Known rows, with every way that one mark hangs from another
K919[K248[K165] K362 K678[K266 K370]]: [ 0.23  0.16 -0.85 -1.19 -2.45 -0.24 -4.59 -2.70 -0.27 -0.19 -1.01 -0.34
 -4.75  1.02 -1.87  3.39  0.70 -0.60 -2.41  3.31  0.26 -1.95 -3.55 -3.02
  5.41  5.08 -0.03  0.16  0.67  0.18 -0.71  4.69  0.06  5.96 -5.65]
K678[K248 K266[K919]]: [ 0.33 -0.98  3.46 -0.67 -2.14 -3.53 -0.08 -3.30  0.27 -2.81 -1.37 -0.89
 -2.27  4.49 -5.24  2.81  0.45 -3.30  1.93 -1.66  1.25 -2.86 -2.59 -0.90
  2.23 -3.83  1.31  0.69  1.00  0.88 -3.84  0.57 -1.81  2.52  0.76]
K128[K165 K248[K678]]: [-1.03  0.23  0.45  1.08 -1.65  0.26  0.68 -1.53  1.23 -0.71 -4.85  0.91
 -0.42 -0.65 -3.05  3.58 -1.30 -3.32 -0.38  0.78  0.77 -0.88  0.02 -1.81
  2.42  2.68  4.04  1.26  0.42  1.62 -0.04  2.51  0.85  1.81  1.57]
K362[K919[K248[K165] K678[K266]]]: [ 0.59 -1.18  2.63  0.82 -1.23  1.17 -4.29 -3.74 -0.04 -2.15 -0.76 -0.12
 -5.14  2.64 -0.95  2.67  1.10 -3.83 -2.01  0.01 -0.77 -2.71 -1.85 -3.26
  4.89  4.65  0.48  0.23  0.41  0.99 -3.32  3.18  0.61  3.31 -2.34]
K678[K248 K266 K370]: [ 0.04  0.32  1.71 -2.86 -2.99 -4.83 -0.91 -1.52 -0.26 -0.42 -1.29 -1.35
 -1.87  3.63 -5.06  0.70  0.96 -2.44  2.43 -2.00  1.32 -1.91 -4.13 -2.23
  2.67 -4.15  0.83  1.22  1.23  0.27 -3.97  1.71 -0.30  5.09 -2.22]
K678[K248[K165] K266[K919[K362]] K370]: [ 0.83 -0.04 -0.22 -3.42 -2.37 -4.31 -1.06 -3.87  0.81 -0.55 -0.69 -2.90
 -3.81  3.33 -4.75  2.49 -0.08 -0.43  0.02  0.20  0.89 -2.51 -3.35 -2.36
  3.79 -0.29  0.07 -1.27  0.27 -0.88 -2.74  2.49 -2.06  6.04 -2.72]
K266[K678]: [-2.04 -2.32 -1.48  1.50  0.66  0.16  0.42 -1.14  2.72 -2.24 -5.48  0.57
 -1.29  3.02 -3.26  4.82 -0.29 -3.62  0.40  2.80  2.33 -0.98 -0.63 -0.76
  1.96  2.37  3.34  2.09  0.85  2.04 -1.54  1.77  0.42  2.23  2.25]
K248[K165 K678[K266[K919] K370]]: [-1.59 -1.83 -2.32 -2.85 -0.23 -1.88 -0.32 -4.39  0.94 -1.64 -0.43 -1.47
 -1.98  3.39 -1.84  2.93  0.07 -1.94  1.13 -0.26  1.43 -0.67 -0.45 -1.70
  2.10  1.08  2.47 -2.26  1.25  1.43 -4.35  2.44 -1.66  4.88 -0.76]
K362[K919]: [ 0.40 -2.89 -0.12  0.87 -0.04 -1.07 -1.07 -2.08  1.38 -2.71 -3.70 -2.30
 -1.60  3.93 -3.47  2.62 -1.10 -4.88  1.55 -1.85  2.13 -3.46 -1.80 -0.21
  2.33 -0.08  1.00  2.07  0.86  0.39 -3.09  0.94  0.31  1.07  2.17]
K919[K248[K165 K678[K266 K370]] K362]: [-0.35  1.07 -1.45 -2.54 -2.86  0.06 -4.65 -3.07  0.68  0.01 -1.42 -0.32
 -3.88  1.42 -2.14  3.27  0.03 -0.99 -2.04  3.04  0.44 -1.05 -3.15 -2.64
  3.35  4.16  0.89 -0.71  2.61  0.23 -0.91  3.52 -0.74  6.41 -3.91]
K165[K248[K678]]: [-1.96 -0.43  0.96  0.81 -0.69 -0.05  0.73 -2.15  1.66 -1.10 -3.82 -0.74
  0.11  2.08 -2.31  2.72  0.03 -3.61  0.34 -0.24  0.30 -0.73 -2.05 -0.40
  0.95  1.63  1.58  2.82  2.68  1.13 -1.09  2.19 -1.35  1.71  1.50]
K362[K919[K248[K678[K266]]]]: [ 0.08 -0.34  2.98  0.12 -2.26 -0.20 -3.84 -3.39  0.22 -2.31 -0.89  0.28
 -2.85  4.16 -2.11  2.65  1.15 -5.20  0.19 -1.20  0.63 -2.14 -2.82 -1.42
  1.49  1.32  1.45  1.06  2.81  1.87 -3.92  0.89 -1.37  1.80  0.19]
K678[K248[K165] K266[K919] K370]: [ 0.25 -0.63  0.94 -3.02 -1.33 -4.77 -0.40 -3.66  0.42 -1.05 -0.32 -2.38
 -3.33  3.60 -3.95  1.69  0.55 -1.44  1.43 -1.74  0.66 -1.70 -2.19 -2.93
  3.59 -1.88  1.21 -1.64 -0.23  0.22 -4.75  2.36 -1.10  6.19 -1.97]
K128[K248[K678]]: [-1.34  0.01  0.43  1.14 -1.26  0.25 -0.18 -1.68  1.47 -1.23 -4.34  0.67
 -0.30  0.55 -3.06  3.22 -0.60 -4.18 -0.02  0.93  1.48 -1.19 -2.11 -0.17
  1.55  1.72  3.30  2.24  2.33  2.54 -1.38  1.25 -0.56  1.79  1.74]
K128[K165 K248[K678[K266[K919[K362]] K370]]]: [ 0.01  0.55 -0.20 -2.14 -3.08 -3.99  0.87 -3.24  0.73 -0.22 -1.04 -0.81
 -1.48  1.38 -3.76  3.01 -1.12 -0.98  1.19  0.28  1.62 -1.13 -2.02 -1.02
  1.88  2.16  2.70 -0.44  0.41  0.88 -0.99  2.43 -2.42  3.01 -1.10]
K248[K678[K266]]: [-1.32 -1.18 -0.13 -0.82 -1.95  0.64 -1.18 -3.00  0.70 -2.31 -2.46  0.87
 -0.49  3.27 -2.91  3.02  0.28 -3.72  0.91  0.47  1.62 -1.62 -1.23 -1.12
  1.37 -0.38  2.30  1.26  3.17  1.45 -2.64  1.47 -0.89  2.29  0.65]
K248[K678]: [-1.85 -1.56 -1.77  0.87 -0.10  1.58 -0.50 -2.14  1.12 -1.95 -4.30  0.50
 -0.08  2.22 -2.66  4.24 -0.26 -4.02  0.48  1.51  1.97 -1.59 -0.57 -0.29
  1.63  1.11  2.56  1.72  2.56  1.63 -1.69  1.31 -0.47  2.14  1.93]
K919[K248[K165] K362 K678[K266]]: [ 0.38  0.12  0.47  0.72 -2.52  2.42 -4.76 -3.38  0.14 -1.20 -2.22  0.96
 -4.97  1.09 -2.37  4.38  0.21 -1.52 -3.82  4.09 -0.29 -2.69 -2.51 -2.54
  5.38  5.49  0.08  0.67  1.04 -0.01  0.16  4.28  0.34  4.31 -3.77]
K678[K248 K370]: [-0.51 -0.11  0.31 -1.32 -1.25 -4.19 -0.35 -0.98  0.33 -0.28 -2.98 -1.90
 -1.43  2.52 -4.45  1.90  0.35 -2.76  1.85 -0.73  1.45 -1.93 -3.71 -1.55
  3.07 -2.66  1.22  1.65  0.51  0.77 -3.02  1.67  0.25  4.75 -1.11]

Rows
[-0.82  0.00  0.88 -2.03 -1.87 -2.11 -1.46 -2.78 -0.72  0.20 -0.39 -0.29
 -2.95  2.00 -2.36  1.32  2.05 -1.60 -0.27  0.59 -0.43 -1.18 -2.63 -4.37
  5.10  0.91  1.09 -0.31 -0.03  0.77 -3.40  3.49  0.38  6.62 -4.22] -> K919[K678[K248[K165] K266 K370]]
[-0.70  0.12  0.78 -1.08 -2.38  0.97 -1.31 -2.77  1.65 -1.10 -2.58  0.91
 -1.78  0.57 -2.53  1.77 -0.37 -2.97 -1.31  0.40  0.41 -0.84 -1.29 -2.67
  2.51  2.65  3.20  0.11  2.13  1.62 -2.19  2.48 -0.12  3.85 -0.12] -> K128[K248[K165 K678[K266]]]
[-0.02  0.20  0.80 -3.46 -2.40 -3.48 -1.54 -2.02  0.27 -0.13 -1.38 -1.64
 -3.06  2.39 -4.02  0.67  0.58 -1.30  0.63 -1.08  0.35 -1.49 -2.82 -4.02
  4.00 -1.92  1.26 -0.42  0.34 -0.18 -3.72  2.97  0.63  6.91 -2.96] -> K678[K248[K165] K266 K370]
[-0.56 -1.09 -2.28  0.14  1.07 -1.79 -1.95 -2.67  2.53 -0.91 -3.42 -1.41
 -4.74  2.35 -2.31  6.31 -0.53 -0.78 -1.99  4.87  1.54 -0.72 -2.13 -0.98
  3.31  6.71  1.92 -0.92 -0.69  1.43 -0.97  3.40 -1.26  5.16 -1.44] -> K266[K678[K370] K919[K248[K165] K362]]
[-0.85 -0.71 -0.62  1.03  0.22 -0.34  0.05 -3.59  2.84 -1.30 -4.64 -0.38
 -3.50  2.73 -3.62  6.29 -0.20 -1.73 -2.33  4.67  0.69 -1.17 -0.68 -1.83
  3.40  5.03  2.15 -0.40 -0.20  0.86 -0.64  1.71 -1.96  4.40  0.77] -> K266[K678[K248[K165]] K919[K362]]
[-0.20 -0.21  2.03 -1.59 -2.02 -2.77 -3.72 -2.87 -0.27 -1.14  0.51 -0.86
 -2.76  4.29 -1.78  1.28  1.43 -4.36  1.70 -1.82  1.00 -1.40 -3.87 -1.66
  1.60  1.00  1.11  0.54  2.30  2.10 -4.94  1.46 -1.52  3.72 -1.68] -> K362[K919[K248[K678[K266 K370]]]]
[-1.70  0.29  0.98 -2.58 -2.15 -3.32  0.53 -2.08  0.78 -0.18 -0.80 -1.52
 -0.23  3.66 -2.52  0.46  1.21 -2.28  2.16 -2.15  0.41  0.15 -3.65 -1.55
  0.94 -0.45  1.18  1.96  2.73  0.97 -3.13  2.94 -2.14  3.64 -1.42] -> K165[K248[K678[K266 K370]]]
[-0.57 -0.33 -0.22  1.90 -0.69  0.79 -2.52 -3.82  1.22 -2.31 -3.41  0.13
 -2.74  2.20 -2.89  6.96 -0.46 -3.15 -1.35  3.94  1.53 -2.46 -2.14  1.43
  1.92  3.86  1.24  0.88  2.42  1.56 -0.28  1.30 -2.76  1.59  0.69] -> K266[K919[K248[K678] K362]]
[ 0.18 -0.28  1.90 -0.45 -1.72  1.32 -4.47 -4.09  0.96 -1.90 -1.05 -0.10
 -4.21  3.17 -1.07  2.62  0.54 -4.24 -1.64 -0.59 -0.32 -1.65 -1.47 -3.15
  2.84  3.80  1.54 -0.59  2.14  1.23 -3.61  2.15 -0.46  3.81 -0.58] -> K362[K919[K248[K165 K678[K266]]]]
[-2.12 -1.22 -3.86 -1.78  0.72  0.19 -1.01 -2.45  1.33 -0.38 -3.43 -1.14
 -1.17  1.20 -1.49  3.40 -0.53 -2.13 -0.14  1.47  1.36 -0.38 -0.36 -2.26
  2.95  2.95  2.67 -0.54  1.31  1.03 -2.49  2.82  0.35  5.47 -0.72] -> K248[K165 K678[K370]]
[-0.46 -1.02 -1.63  0.75  0.47 -0.69 -2.65 -3.51  0.29 -0.84 -1.83 -1.44
 -4.58  1.05 -1.48  5.94 -0.25 -1.06 -2.37  4.18  0.74 -2.17 -2.47 -0.73
  5.21  6.30  0.19 -0.56 -0.53  0.81 -0.69  4.07 -0.88  4.77 -3.50] -> K266[K919[K248[K165] K362 K678[K370]]]
[-1.46  0.11  2.11 -0.75 -2.53 -0.76  0.45 -2.71  1.26 -1.47 -1.99 -0.11
 -0.31  3.23 -2.52  1.33  0.66 -3.13  0.92 -1.39 -0.11 -0.69 -2.76 -1.20
  0.85  0.13  1.39  2.40  3.17  0.91 -2.26  2.17 -1.82  2.14  0.66] -> K165[K248[K678[K266]]]
[ 0.18 -1.11  1.63 -0.95 -1.10 -1.44 -4.17 -3.23 -0.35 -0.69  0.64 -1.32
 -4.83  3.00 -0.80  1.62  1.60 -2.97 -0.67 -0.67 -0.22 -1.97 -2.96 -3.65
  4.98  3.93  0.36 -0.33 -0.09  1.23 -4.39  3.74  0.36  5.13 -4.19] -> K362[K919[K248[K165] K678[K266 K370]]]
[-1.55 -0.55  0.16  0.71  0.32  0.18 -0.48 -1.81  2.48 -0.75 -5.17  0.73
 -2.78  1.96 -3.05  4.27  0.63 -2.83 -1.98  3.15  0.17 -0.22 -0.45 -3.69
  3.63  3.43  3.10  0.58 -0.09  1.51 -1.67  2.30  0.65  5.25  0.66] -> K266[K678[K248[K165]]]
[ 0.18 -0.74  2.21 -1.84 -1.43 -2.96 -2.06 -3.62 -0.60  0.10  0.66 -1.43
 -3.52  3.45 -1.86  0.44  2.32 -2.94  0.32 -1.39 -0.71 -1.60 -2.86 -4.72
  5.01  1.55  0.31 -0.37 -0.43  0.81 -5.06  2.54 -0.48  5.60 -3.81] -> K362[K919[K678[K248[K165] K266 K370]]]
[-0.22  0.48 -0.25 -2.07 -2.81 -1.67 -2.32 -3.11 -0.40  0.90 -0.88 -0.50
 -3.34  1.68 -3.00  2.28  1.40 -0.62 -1.56  2.53 -0.26 -1.78 -3.53 -3.82
  5.36  2.65 -0.14  0.14  0.64 -0.28 -1.48  3.27 -0.62  6.83 -5.31] -> K919[K362 K678[K248[K165] K266 K370]]
[-1.48 -0.07 -1.57 -1.26 -0.46 -1.09 -0.37 -1.78  1.50  0.61 -3.16 -0.94
 -1.20 -0.55 -1.66  2.26 -0.73 -2.53 -0.60  0.98  1.12  0.00 -1.89 -2.18
  2.90  3.67  3.30 -0.07  1.17  1.89 -2.17  3.17  0.14  5.29 -0.75] -> K128[K248[K165 K678[K370]]]
[-0.40  0.70  1.63 -0.68 -3.51 -0.63  0.20 -2.02  0.71 -1.13 -2.94  1.42
 -0.76  0.46 -3.63  2.17 -0.70 -2.83  0.13 -0.78  0.68 -0.86 -0.68 -2.64
  2.21  0.94  3.77  1.00  1.01  1.25 -1.00  2.62  0.21  2.01  0.62] -> K128[K165 K248[K678[K266]]]
[-1.05 -0.83 -0.31  1.39  0.98  1.61 -2.02 -4.05  1.44 -2.58 -3.19  0.09
 -3.55  1.58 -1.32  6.32 -0.53 -3.31 -2.06  2.58  0.43 -1.44  0.30 -0.94
  2.83  4.28  2.37 -1.30  1.02  2.04 -1.97  2.38 -0.98  3.41  0.78] -> K266[K919[K248[K165 K678]]]
[ 0.42 -1.03  0.38 -2.29 -0.89 -3.14 -2.46 -3.14  0.71 -1.96 -0.53 -2.13
 -4.76  2.98 -2.82  2.94 -0.51 -1.53  0.43 -0.67  1.12 -1.95 -2.52 -1.76
  3.67  0.07  1.18 -1.67 -0.22  0.61 -3.99  3.73 -0.30  5.25 -2.22] -> K678[K266[K919[K248[K165]]] K370]
[-1.03  0.14  0.29 -2.19 -2.04 -4.26  0.84 -3.88  1.16 -0.69 -0.16 -2.41
 -0.79  4.34 -3.00  2.16  0.62 -1.26  1.82 -0.69  1.08 -0.82 -4.20  0.47
  0.60  1.21  0.11  1.16  2.64  0.26 -2.16  2.32 -4.50  2.81 -1.12] -> K165[K248[K678[K266[K919[K362]] K370]]]
[-0.85 -1.15 -3.52 -2.91 -1.04 -1.34 -0.98 -4.66  1.30 -1.00 -0.83 -1.80
 -2.39  3.17 -2.47  3.73 -0.55 -0.90  0.11  1.58  1.76 -1.31 -1.46 -1.29
  2.34  2.59  1.46 -1.89  1.99  0.17 -2.31  2.47 -2.73  4.99 -1.78] -> K248[K165 K678[K266[K919[K362]] K370]]
[ 1.17 -0.75 -0.64 -2.34 -1.94 -2.76 -3.41 -3.35  0.88 -1.60 -0.89 -2.62
 -5.13  2.86 -3.62  3.76 -1.11 -0.60 -0.73  0.96  1.34 -2.71 -3.42 -1.26
  3.86  2.19  0.07 -1.28  0.31 -0.53 -1.97  3.60 -1.18  5.55 -3.34] -> K678[K266[K919[K248[K165] K362]] K370]
[-1.97  0.27 -0.28 -0.64 -0.73 -2.82  1.88 -1.57  0.97  0.47 -3.14 -1.77
  0.08  1.33 -1.96  1.94 -0.34 -1.52  1.27 -1.17 -0.06  0.51 -1.20 -2.47
  1.65  1.72  1.90  1.45  0.16  0.42 -0.89  3.68  0.01  3.47 -0.30] -> K128[K165[K248[K678[K370]]]]
[-0.58  0.86  0.69 -2.49 -3.31 -3.22  0.50 -1.64  0.18  0.26 -1.57 -0.05
 -0.74  0.63 -3.19  0.99 -0.37 -1.97  1.70 -1.36  1.04 -0.31 -1.52 -2.83
  2.05  0.26  3.60  0.48  0.56  1.52 -2.09  3.07  0.02  3.78 -1.23] -> K128[K165 K248[K678[K266 K370]]]
[-0.28 -0.82  0.70  1.10  0.07  2.15 -3.96 -3.41  1.30 -1.72 -3.08 -0.48
 -3.80  1.92 -0.62  4.13 -0.13 -4.47 -2.47  0.81 -0.11 -1.75 -0.83 -2.59
  3.16  5.25  1.67 -0.31  1.33  1.54 -2.77  1.92  0.18  3.43  0.59] -> K362[K919[K248[K165 K678]]]
[-1.04  0.28  2.03 -1.42 -2.20 -3.62 -0.82 -2.22 -1.38 -0.01 -0.20  0.01
 -1.80  2.91 -3.07  1.40  2.41 -2.69  1.76  0.09  0.40 -1.57 -3.73 -2.76
  3.87 -1.45  0.90  1.48  0.83  1.49 -3.80  2.28 -0.67  4.75 -3.67] -> K919[K678[K248 K266 K370]]
[-1.37 -0.92 -1.41 -0.48  1.15 -0.98 -2.01 -3.65  0.86 -1.16 -1.80 -1.11
 -3.22  1.71 -1.02  5.11 -0.21 -2.48 -0.65  1.70  0.88 -0.63 -0.99 -1.19
  2.81  3.72  2.27 -1.80  0.80  2.16 -2.92  2.82 -1.16  5.17 -0.95] -> K266[K919[K248[K165 K678[K370]]]]
[-0.30 -2.47 -0.63 -2.42 -1.03 -4.89  0.28 -2.80  0.48 -2.66 -0.74 -2.54
 -1.72  4.80 -4.19  2.55 -0.27 -2.33  3.66 -2.13  2.96 -2.61 -2.71  0.12
  1.90 -2.96  1.47 -0.03  0.44  0.74 -4.51  1.87 -1.29  3.20 -0.26] -> K678[K266[K919] K370]
[-0.68  0.35  0.30 -2.23 -2.45 -4.18  1.62 -3.77  0.94 -0.18 -0.68 -2.46
 -1.09  3.29 -3.16  2.47 -0.39 -0.17  1.37 -1.17  0.18 -0.49 -2.06 -1.43
  1.38  1.74  1.07  0.10  0.74 -0.59 -0.92  3.48 -3.20  3.00 -1.27] -> K128[K165[K248[K678[K266[K919[K362]] K370]]]]
[-0.88  0.41  2.25 -0.71 -2.80 -0.54  0.90 -2.42  1.19 -0.90 -2.70 -0.15
 -0.61  2.20 -2.70  1.43 -0.03 -2.08  0.46 -1.76 -0.88 -0.31 -0.51 -2.92
  1.53  0.68  2.16  1.46  1.44 -0.08 -0.91  3.43 -0.46  2.20  0.52] -> K128[K165[K248[K678[K266]]]]
